What can hang from each mark:
k148: k610 k807
k557: k610 k807
k18: k807
k356: k610 k807
k324: k807
k610: k148 k557 k991
k807: k18 k148 k324 k557 k688 k991
k688: k610 k807
k991: k610

Each row was made from one small tree. The marks that hang from a mark follow it in brackets, in the order of their numbers. Every link used is in the known rows. Write each row's tree.
Known rows:
k557[k807[k148 k991[k610]]]: [ 1.650  0.427  0.534 -1.918 -1.465 -2.558  0.689  3.098  0.382 -1.603
 -0.992 -0.916 -3.456  4.089 -0.070 -1.010 -1.715  2.160  1.072 -2.396
  1.317  0.099  0.202 -1.647 -0.164  1.460  4.225 -3.013  0.823  0.805
  1.514]
k557[k610[k148[k807[k18 k324 k688]] k991]]: [ 2.035 -2.616 -0.114 -0.903 -0.814 -4.707  1.180  3.950 -0.083 -1.859
 -1.875 -0.104 -2.569  4.989 -0.395 -1.454 -2.525  4.440  2.153 -3.143
  1.990 -0.382 -0.288 -0.875 -0.431  2.343  2.280 -2.380  3.635  0.605
  1.452]
k557[k610[k991] k807[k18 k148 k324 k688]]: [ 4.614 -2.056 -2.843 -0.916 -6.096 -6.557  3.391  4.024  0.290 -1.188
 -1.955 -0.189 -5.145  8.102  3.371 -5.873 -3.018  5.478  2.124 -5.117
  3.862 -1.759 -0.343 -1.734 -2.550  3.300  5.536 -2.599  2.654  2.009
  2.963]
k807[k18 k324 k557[k610[k148]] k688]: [ 4.330 -4.220 -4.199 -1.847 -3.905 -7.404  3.533  2.654 -1.927  1.209
  1.496 -3.015 -4.994  7.234  2.631 -6.006 -2.371  4.108  2.045 -6.895
  5.577 -0.963 -1.218 -4.164 -2.694  2.962  2.515  3.246  4.734  4.671
  1.000]
k991[k610]: [ 0.420 -1.228  3.189 -3.145  3.611 -0.208 -0.851  3.490  0.242 -2.993
 -0.575 -0.214 -0.683  1.743 -2.766  1.630 -1.654 -0.714  0.036  0.372
 -0.698  0.285  1.328 -1.083 -0.377  2.137  1.205 -1.599  0.196  1.288
 -0.867]
k610[k557[k807[k688]] k991]: [ 1.983 -2.027  1.008 -0.746 -0.513 -3.526  2.185  4.153 -0.417 -1.151
 -1.911 -0.211 -2.115  3.230 -1.161 -3.485 -3.349  4.361  1.488 -1.281
  0.666  0.460 -0.028 -2.232 -0.754  2.280  2.491 -6.064  4.243  2.408
  0.283]
k324[k807[k148 k688]]: [ 4.859 -0.880 -0.323 -0.852 -1.602 -4.621  0.919  0.818 -0.149 -0.100
 -0.892  1.814 -3.903  1.234  1.944 -0.094 -2.831  0.704  2.304 -2.466
  1.693 -0.321  1.413 -2.884  0.460  0.410  1.454  0.872  2.339  1.695
  0.521]
k688[k610[k148[k807[k18 k324 k991]]]]: [ 0.422 -0.397  1.158 -1.937  3.759 -2.829 -1.373  0.721 -2.368 -1.238
 -0.638 -1.527 -3.475  3.719 -1.119  1.182 -0.887  0.509  2.023 -1.460
  0.393  0.781 -0.922 -1.837  2.830  2.285  1.845  2.119  2.368  1.406
  1.818]
k557[k610 k807]: [ 1.688 -0.427  2.724 -1.383 -2.295 -2.185  0.040  3.754  1.109 -4.628
 -2.158  1.501 -2.358  4.487  0.311  0.291 -2.221  4.732  1.107 -0.965
  0.726 -1.891 -0.709 -0.861 -0.157  1.862  3.881 -1.181 -0.740 -2.018
  2.322]
k148[k807[k18 k324 k688 k991]]: [ 2.227 -1.644 -2.882 -1.608  0.576 -2.606  2.504  0.783 -1.573  1.627
 -0.616 -0.883 -4.172  2.793  2.827 -2.540 -1.501  2.036  1.773 -4.277
  3.043 -0.936 -0.500 -4.438  0.585  1.207 -0.633  1.715  4.741  2.252
  2.363]
k324[k807[k148[k610] k688]]: [ 5.100 -1.097 -1.101  0.072 -1.389 -4.765  0.471  0.394 -0.276 -0.604
 -1.687  2.432 -4.831  1.486  2.054  0.467 -2.912  0.647  2.678 -2.368
  1.616 -0.517  1.053 -2.181  0.961  0.692  1.704  0.939  3.090  2.306
  0.933]
k148[k610[k557]]: [ 1.616 -1.570  1.487  0.372  2.366 -1.498 -0.795  1.545 -0.547 -2.943
 -1.899  1.315 -2.173  0.913 -1.161  1.577 -2.219  1.684  1.407 -0.328
 -0.632 -0.750 -1.075 -0.590  1.471  2.135  0.769 -1.624  3.365  2.359
 -0.133]
k356[k807[k688]]: [ 0.785 -0.186  2.915 -1.247 -0.055 -2.148  1.752  2.143 -0.235 -1.117
 -1.351  0.257 -3.087  0.344 -0.277  2.249 -2.243 -0.967  1.396 -2.594
  1.233 -0.771  1.549 -0.439 -1.168  1.280  1.454  0.968  2.425 -0.207
 -1.432]
k557[k610[k148[k807[k18]]]]: [ 1.160 -1.242  1.514 -1.116  0.225 -3.520 -0.399  3.160  0.150 -2.896
 -1.198  0.388 -1.439  3.549 -0.969  1.185 -2.369  3.782  1.568 -2.402
  0.782 -0.868 -1.211 -1.167  0.593  2.001  2.009 -0.347  2.171 -0.702
  1.293]
k324[k807[k18 k148 k991]]: [ 3.865 -1.569 -1.629 -2.097 -1.177 -4.676  1.296  0.553 -0.672  1.334
 -0.039  0.784 -3.246  2.787  2.262 -1.657 -2.537  2.007  2.003 -3.676
  2.633 -0.825  0.910 -3.546  1.355  0.164  1.915  0.629  2.823  2.350
  0.343]
k557[k610 k807[k148 k991]]: [ 2.499 -0.199  0.484 -0.960 -4.309 -3.466  0.728  3.644  0.800 -2.724
 -1.667  0.168 -3.756  6.069  1.007 -1.719 -2.062  4.872  1.598 -3.174
  1.914 -1.283 -0.254 -1.138 -0.330  1.161  5.222 -1.689  0.312 -0.874
  2.780]
k807[k18 k148 k688]: [ 3.571 -0.689 -3.114 -0.411 -2.610 -6.652  2.265  1.723 -1.110  1.640
  0.799 -0.668 -2.973  1.857  3.226 -3.140 -3.218  0.562  1.674 -5.541
  2.139 -0.332 -0.463 -3.459 -2.042  2.327  1.728  0.729  4.191  3.868
  0.275]
k688[k807[k18 k557]]: [ 0.955  0.016 -0.560 -3.283  3.130 -2.340 -0.049  1.152 -1.612  1.021
 -0.085  0.132 -0.529  2.202  0.407 -0.379 -1.162  0.910  0.674 -2.791
  1.950 -1.453 -2.321 -2.429  0.772  1.926  0.284  2.304  3.713  1.035
  0.965]
k356[k610[k148 k557 k991] k807]: [-1.268  0.025  4.936 -0.531  2.613 -2.512  2.226  3.433 -0.432 -1.940
 -2.569 -1.940 -2.411  2.175 -5.653  1.850 -2.588  0.112  1.305 -2.972
  1.827  2.015  0.680  1.141 -0.431  2.802  4.598 -3.257  3.822  1.848
 -3.735]
k557[k610 k807[k18 k148 k991]]: [ 2.684 -0.820 -1.233 -1.341 -4.739 -4.836  1.476  3.422  0.248 -1.758
 -1.104 -0.116 -3.534  6.854  2.036 -3.201 -2.571  5.333  1.519 -4.431
  2.703 -1.734 -0.871 -2.046 -0.588  1.817  5.461 -1.054  1.324  0.354
  2.808]
k148[k807[k324]]: [ 1.072  0.443  1.243 -2.224  3.615 -0.147  0.509  0.738  0.252 -1.032
 -1.381  0.669 -2.232  0.953  0.744  1.329 -0.762  1.405  1.362 -1.366
  0.569 -1.355 -1.494 -2.366  1.707  1.196 -0.679  0.146  2.325 -0.234
  1.347]
k807[k148 k324 k557 k688]: [ 4.893 -0.964 -3.462 -1.368 -3.033 -5.778  3.078  1.490 -0.849  2.240
  1.470 -2.690 -5.706  4.664  2.813 -4.847 -1.398  1.230  2.281 -6.346
  4.214 -0.007 -0.864 -3.341 -2.565  1.581  2.333  1.804  4.007  4.582
  0.416]
k148[k610[k991] k807[k18 k557 k688]]: [ 1.724 -1.268 -4.773 -0.043  2.810 -5.044  1.487  0.881 -1.709  0.871
 -2.533  1.679 -4.608  3.667  1.727 -1.541 -3.022  2.359  2.923 -4.464
  1.983 -0.611 -3.315 -2.885  1.327  1.906  1.003 -0.071  8.382  4.330
  2.428]
k807[k557 k688[k610[k148]] k991]: [ 1.839 -2.449 -2.065 -1.000 -0.458 -5.244  0.797  1.944 -3.625  1.510
  1.119 -3.281 -5.624  5.065 -0.171 -2.917 -1.565  1.176  2.540 -4.520
  3.230  2.297  0.413 -3.739  0.132  0.599  1.965  3.719  4.363  3.773
  1.557]
k991[k610[k148[k807[k18]]]]: [ 0.086 -0.974  1.697 -2.904  3.890 -2.284 -0.837  3.225 -0.192 -2.346
 -0.726 -1.204 -1.154  2.683 -3.381  1.888 -2.064  0.321  0.643 -1.192
 -0.132  0.857 -0.057 -1.602  0.456  2.786  1.700 -2.060  2.538  1.795
 -0.133]
k18[k807[k688[k610[k148]]]]: [ 2.946 -0.344 -0.556 -0.433 -0.372 -4.058 -0.091  2.612 -2.033 -2.252
 -1.448  0.760 -3.077  3.062  0.973 -0.480 -1.369 -1.234  2.029 -2.764
 -0.727 -1.111  0.023 -0.848  1.082  1.718 -0.277  2.365  0.578  0.715
  0.504]

Which tree is each row?
[ 0.850 -1.203  0.056 -2.391 -1.036 -3.471  1.111  3.283 -0.502 -1.435
 -0.601 -1.440 -2.928  4.346 -0.132 -1.548 -2.165  3.235  0.855 -2.723
  2.055 -0.128 -0.139 -2.552 -0.026  2.259  3.444 -2.403  1.623  1.351
  1.341]
k557[k807[k18 k991[k610[k148]]]]
[ 0.235  0.395  0.926 -3.269  5.931 -1.606 -1.878  1.185 -2.927 -0.070
 -1.704  0.306 -2.068  4.454 -1.579  0.244 -0.465 -0.650  1.570 -0.417
  0.450  0.238 -1.379 -0.718  2.556  2.034  1.893  2.223  3.225  1.134
  2.317]
k688[k610[k991] k807[k557]]
[ 0.225  0.128  0.818 -2.784  5.336 -3.249 -2.067  1.610 -3.034 -0.114
 -1.546 -0.923 -2.412  4.920 -2.729  0.687 -0.616  0.076  2.015 -1.180
  0.821  1.234 -1.600 -0.229  2.560  2.546  2.533  1.138  4.069  1.278
  2.158]
k688[k610[k148 k991] k807[k557]]
[ 3.052 -1.740 -0.952 -2.700 -0.777 -1.918  1.484  2.513 -0.226  0.437
  0.414 -3.144 -4.233  5.015  0.216 -3.097 -0.277  0.432  1.046 -3.646
  2.933  0.215  2.069 -1.467 -1.012  1.497  2.640 -1.651  1.349  3.249
  0.049]
k807[k148 k324 k991[k610]]
[ 3.303 -1.846 -0.280 -0.884 -1.860 -4.255  2.920  3.754 -0.172 -0.329
 -1.588 -1.042 -3.280  4.509 -0.218 -4.916 -2.918  4.335  1.759 -2.557
  1.625  0.224 -0.090 -2.043 -1.327  2.679  3.408 -6.313  4.470  3.346
  0.451]
k610[k557[k807[k148 k324 k688]] k991]
[ 2.073 -1.622  1.299 -0.103  0.724 -4.000 -0.335  2.036 -2.465 -1.462
 -0.368 -1.260 -3.453  2.131 -1.116 -0.106 -2.382  0.331  1.817 -1.290
  0.164  1.459  0.649 -2.390  0.233  2.391  1.236  1.404  3.034  2.594
  0.851]
k807[k688[k610[k148 k557]]]
[-1.504  0.949  4.982 -1.193  3.277 -0.712  2.135  2.771  0.221 -1.947
 -2.906 -0.089 -2.377  0.900 -3.272  2.528 -1.894 -1.610  1.034 -2.314
  1.669  0.768  1.194  1.487 -0.568  1.843  3.557 -1.362  1.689  0.407
 -3.274]
k356[k610[k991] k807]
[ 0.886 -1.195  0.105 -2.667 -0.711 -2.606  1.234  3.100 -0.457 -1.430
 -0.740 -0.880 -2.723  4.125  0.461 -1.762 -2.086  2.924  0.633 -2.241
  1.875 -0.613  0.001 -2.802 -0.054  2.020  3.206 -1.840  1.208  1.257
  1.382]
k557[k807[k18 k991[k610]]]
[ 3.314 -1.159 -1.044 -1.695 -1.928 -2.436  1.963  1.615 -0.185  1.257
  0.587 -2.570 -4.231  3.457  1.973 -3.057 -0.244  1.436  1.614 -4.277
  3.211 -0.363  1.076 -1.602 -0.510  0.733  1.690 -1.050  1.582  2.215
  0.191]
k807[k148 k324 k991]
[ 3.161 -0.544 -0.485 -0.631 -0.069 -3.291  0.099  2.540 -2.155 -2.224
 -1.440  1.075 -2.768  3.269  0.948 -1.282 -1.574 -1.132  1.761 -2.370
 -1.003 -1.441 -0.012 -1.491  1.095  1.710 -0.384  2.364  0.791  1.230
  0.451]
k18[k807[k688[k610[k557]]]]
[ 4.035 -0.762 -1.280 -1.541  0.421 -4.939  0.514  0.641 -0.040  0.122
 -1.128  1.997 -4.056  3.330  0.959 -0.462 -2.515  1.859  2.793 -3.078
  1.928 -0.534 -0.759 -2.080  1.577  0.309  2.848 -0.157  3.777  2.867
  0.200]
k324[k807[k148[k610[k991]] k557]]
[ 2.183 -3.745  0.795 -3.057  0.793 -0.117  1.405  3.016 -0.909 -0.709
  0.135 -3.127 -3.188  4.585 -1.391 -2.916 -0.480  1.648  0.453 -1.474
  2.480  0.122  2.446 -2.262 -0.394  1.733  1.009 -1.579  1.471  3.024
 -0.259]
k807[k324 k991[k610[k557]]]
[-0.476  0.529  3.701 -0.041  3.960 -1.641  0.186  2.123 -0.667 -2.485
 -1.425 -1.472 -1.417  0.859 -4.432  2.008 -2.043  0.953  0.937 -1.785
  0.591  2.087 -1.466 -1.490  1.279  2.447  2.066 -1.127  2.822  1.881
 -1.317]
k356[k610[k148[k807] k557]]
[ 1.681 -1.622 -2.154 -1.337  0.154 -5.240  1.696  1.713 -1.542  1.296
  0.365 -2.720 -3.983  3.488  0.158 -1.500 -1.704  2.970  2.306 -5.173
  3.349  0.750 -1.539 -3.433  0.466  1.695  0.984  0.243  5.495  2.557
  1.114]
k610[k148[k807[k18 k324 k557 k688 k991]]]
[ 0.248 -0.446  2.395 -1.427  4.271 -2.424 -1.896  1.211 -2.547 -1.798
 -0.765 -1.561 -2.566  3.550 -3.178  1.302 -1.568  1.104  1.872 -0.524
 -0.855  1.505 -1.035 -2.169  3.257  2.142  2.174  0.718  3.331  1.776
  1.451]
k688[k610[k148[k807[k991]] k557]]
[ 3.856 -1.571 -3.536 -1.083 -0.817 -5.263  2.224  1.156 -0.343  0.879
 -0.666 -0.568 -4.153  4.322  3.178 -3.634 -1.756  1.806  1.984 -5.087
  2.880 -1.670 -1.393 -0.956 -0.649  3.252  2.647 -2.027  4.241  4.742
  0.101]
k807[k18 k148[k610[k991]] k324]
[ 2.033 -1.437 -3.935 -2.396  1.758 -3.665  1.966  0.102 -2.864  2.381
  0.140 -1.771 -5.296  5.488  2.335 -3.548 -1.269  1.793  2.293 -5.024
  3.552 -0.377 -1.789 -5.294  1.303  1.247  0.799  4.298  5.627  3.645
  3.041]
k148[k807[k18 k324 k557 k688[k610] k991]]
[ 0.881 -1.720  1.842 -2.067  3.141 -2.351 -0.535  3.598 -0.670 -2.455
 -0.811 -1.787 -1.526  3.196 -4.606  0.809 -2.586  0.953  0.735 -0.772
 -0.360  1.540  0.356 -2.291  0.172  3.031  1.819 -2.810  3.847  2.864
 -0.098]
k991[k610[k148[k807[k688]] k557]]
[ 1.962 -0.954  1.055 -2.000 -1.801 -1.340  1.667  2.406  0.132 -1.510
 -1.013 -1.044 -4.077  3.415  1.505 -1.685 -0.746  3.549  1.169 -1.909
  2.491 -1.004  0.264 -1.895  0.166  1.321  2.261 -1.796  0.094 -0.131
  1.602]
k557[k807[k324 k991]]
[ 1.258 -2.083  0.805 -1.166  2.401 -3.927  1.503  3.357 -0.493 -0.358
 -1.584 -1.874 -1.814  3.421 -3.281 -1.731 -2.423  4.537  2.122 -2.263
  0.897  1.305 -1.271 -1.609  0.957  2.628  1.599 -6.816  6.435  2.655
 -0.190]
k610[k148[k807[k324]] k557 k991]
[ 0.547 -0.835  3.419 -1.404  3.634 -2.748 -2.028  1.747 -2.265 -2.564
 -0.290 -1.545 -1.996  2.974 -3.362  1.447 -1.717  0.722  1.553  0.024
 -1.162  1.374 -0.610 -1.397  2.300  2.705  2.359  0.446  2.124  1.899
  0.354]
k688[k610[k148 k557]]
[ 3.167 -0.079 -2.675  0.186 -3.168 -6.084  1.964  2.238 -0.343 -0.675
 -1.802  0.594 -4.677  3.704  2.917 -2.549 -3.235  2.843  2.104 -4.230
  2.063 -0.806 -1.404 -1.998 -0.924  2.803  4.012 -2.272  3.834  2.740
  2.112]
k557[k807[k18 k148[k610[k991]] k688]]
[ 3.736 -1.492 -2.232 -0.362 -1.618 -2.681  1.386  1.010 -0.429  0.486
 -0.594 -1.572 -5.550  3.870  2.148 -2.338 -0.307  1.382  2.115 -4.162
  3.119 -0.630  0.591 -0.601  0.242  1.189  2.041 -1.025  2.670  3.097
  0.765]
k807[k148[k610] k324 k991]
[ 0.005 -0.675 -2.032 -3.442  3.876 -2.321  0.975  1.445 -1.340  1.190
  0.081 -0.883 -2.225  4.092 -0.273 -1.360 -1.795  1.928  1.276 -3.957
  1.845 -0.277 -2.117 -4.609  1.479  0.856  0.958  1.235  5.044  2.609
  1.495]
k148[k807[k18 k557 k991[k610]]]
[ 3.453 -1.068 -3.999 -0.640 -3.262 -6.026  2.556  2.099 -1.757  3.290
  1.601 -2.728 -5.241  4.176  1.898 -4.642 -1.992  1.523  2.419 -6.830
  3.961  1.334  0.022 -3.944 -1.723 -0.147  2.417  1.437  5.050  4.316
  0.723]
k807[k148 k557 k688 k991]
[ 3.883 -2.272 -1.812 -2.431  0.284 -5.650  0.987  0.214 -2.353  0.796
  0.183  0.948 -4.324  3.949  1.987 -1.868 -2.973  1.287  2.381 -3.163
  2.620 -0.400 -0.097 -4.840  1.211  1.006  1.767  4.653  3.633  3.620
  1.136]
k324[k807[k18 k557 k688[k610]]]
[ 1.094 -0.428  0.227 -2.122  2.787 -0.011  0.939  0.851 -0.314 -0.002
 -1.120 -0.286 -2.973  1.794  0.894  0.092 -0.473  1.847  1.524 -2.164
  1.586 -0.907 -0.621 -2.768  1.901  0.421 -0.668  0.178  2.783  0.148
  1.762]
k148[k807[k324 k991]]
[ 4.411 -3.427 -2.453 -1.837 -2.070 -7.103  2.074  1.963 -1.278  0.580
 -0.314  0.858 -4.038  5.054  1.580 -2.943 -3.619  3.712  2.590 -4.329
  3.723 -0.528  0.082 -4.071 -0.057  1.068  2.456  1.723  4.508  3.132
  0.799]
k324[k807[k18 k557[k610[k148 k991]] k688]]
[ 0.353  0.270  1.779 -2.597  4.814  0.170 -2.643  0.514 -3.124 -0.738
 -1.629  0.009 -2.305  3.010 -1.047  1.743  0.193 -1.433  1.077  0.384
  0.214  0.040  0.386 -0.824  3.329  1.512  0.789  3.802  1.413 -0.214
  2.938]
k688[k610 k807[k991]]
[ 4.365 -0.389 -2.238 -0.576 -1.099 -3.706  1.239  2.431 -0.376 -1.550
 -2.040  0.927 -3.417  4.567  1.790 -2.669 -0.957  0.318  2.109 -4.022
  0.185 -2.539 -1.031  0.316  0.762  2.104  0.823 -1.649  1.719  2.294
 -0.308]
k18[k807[k148[k610[k557 k991]] k324]]
[ 0.278  0.926  2.692 -2.109  5.044 -1.574 -3.311  0.771 -2.709 -1.804
 -1.684 -0.305 -1.863  2.597 -2.377  3.418 -0.323 -1.230  1.347  0.354
 -0.428  0.561 -0.751  0.087  3.170  2.759  1.473  2.662  1.810 -0.410
  2.363]
k688[k610[k148] k807]
[ 0.818 -1.615  0.226 -1.662 -1.302 -3.434  2.945  2.045 -1.398  0.925
 -0.530 -1.035 -3.770  2.011  0.945 -0.449 -2.472 -0.038  1.485 -4.650
  3.019 -0.800  1.861 -1.860 -1.234  1.223  1.707  1.620  3.889  1.379
 -1.029]
k356[k807[k18 k688 k991]]
[ 2.841 -3.477 -3.665 -1.583 -2.303 -7.044  2.978  3.422 -1.794  1.178
  0.659 -0.679 -3.138  5.819  2.085 -5.421 -3.535  3.751  1.928 -5.820
  3.751 -0.570 -1.176 -4.118 -2.445  1.994  2.306  1.792  5.298  4.151
  0.790]
k807[k18 k557[k610[k991]] k688]
[ 4.032 -0.424  0.293 -0.820  0.257 -3.548 -0.309  0.256  0.369 -1.282
 -1.691  2.738 -3.576  1.365  1.173  1.634 -2.369  0.891  2.306 -1.566
  0.845 -0.947  0.267 -1.463  1.981  0.550  1.927 -0.034  2.087  1.420
  0.330]
k324[k807[k148[k610]]]
[ 0.681 -2.149  3.171 -2.464  2.920 -2.093 -0.821  4.128 -0.370 -2.968
 -0.196 -2.110 -0.699  3.006 -5.106  0.849 -2.343  1.035  0.308 -0.181
 -0.518  1.511  0.843 -1.377 -0.223  3.111  2.223 -3.641  2.349  2.750
 -1.365]
k991[k610[k148 k557]]
[ 5.044 -1.738 -3.968 -1.067 -3.663 -6.277  3.495  1.276 -1.062  2.097
  0.982 -1.992 -4.653  3.531  4.425 -5.046 -2.180  0.995  1.750 -6.207
  3.882 -1.070 -0.010 -3.394 -2.643  2.996  1.701  1.110  3.786  4.719
  0.501]
k807[k18 k148 k324 k688]
[ 0.520 -0.272 -1.404 -2.667  3.046 -3.359  1.046  1.750 -0.557  0.172
 -0.783  0.873 -1.544  4.047  0.571 -1.136 -2.435  3.454  1.739 -3.835
  1.347 -1.332 -3.375 -3.652  1.183  1.239  1.320  0.695  4.970  1.340
  1.688]
k148[k807[k18 k557[k610[k991]]]]
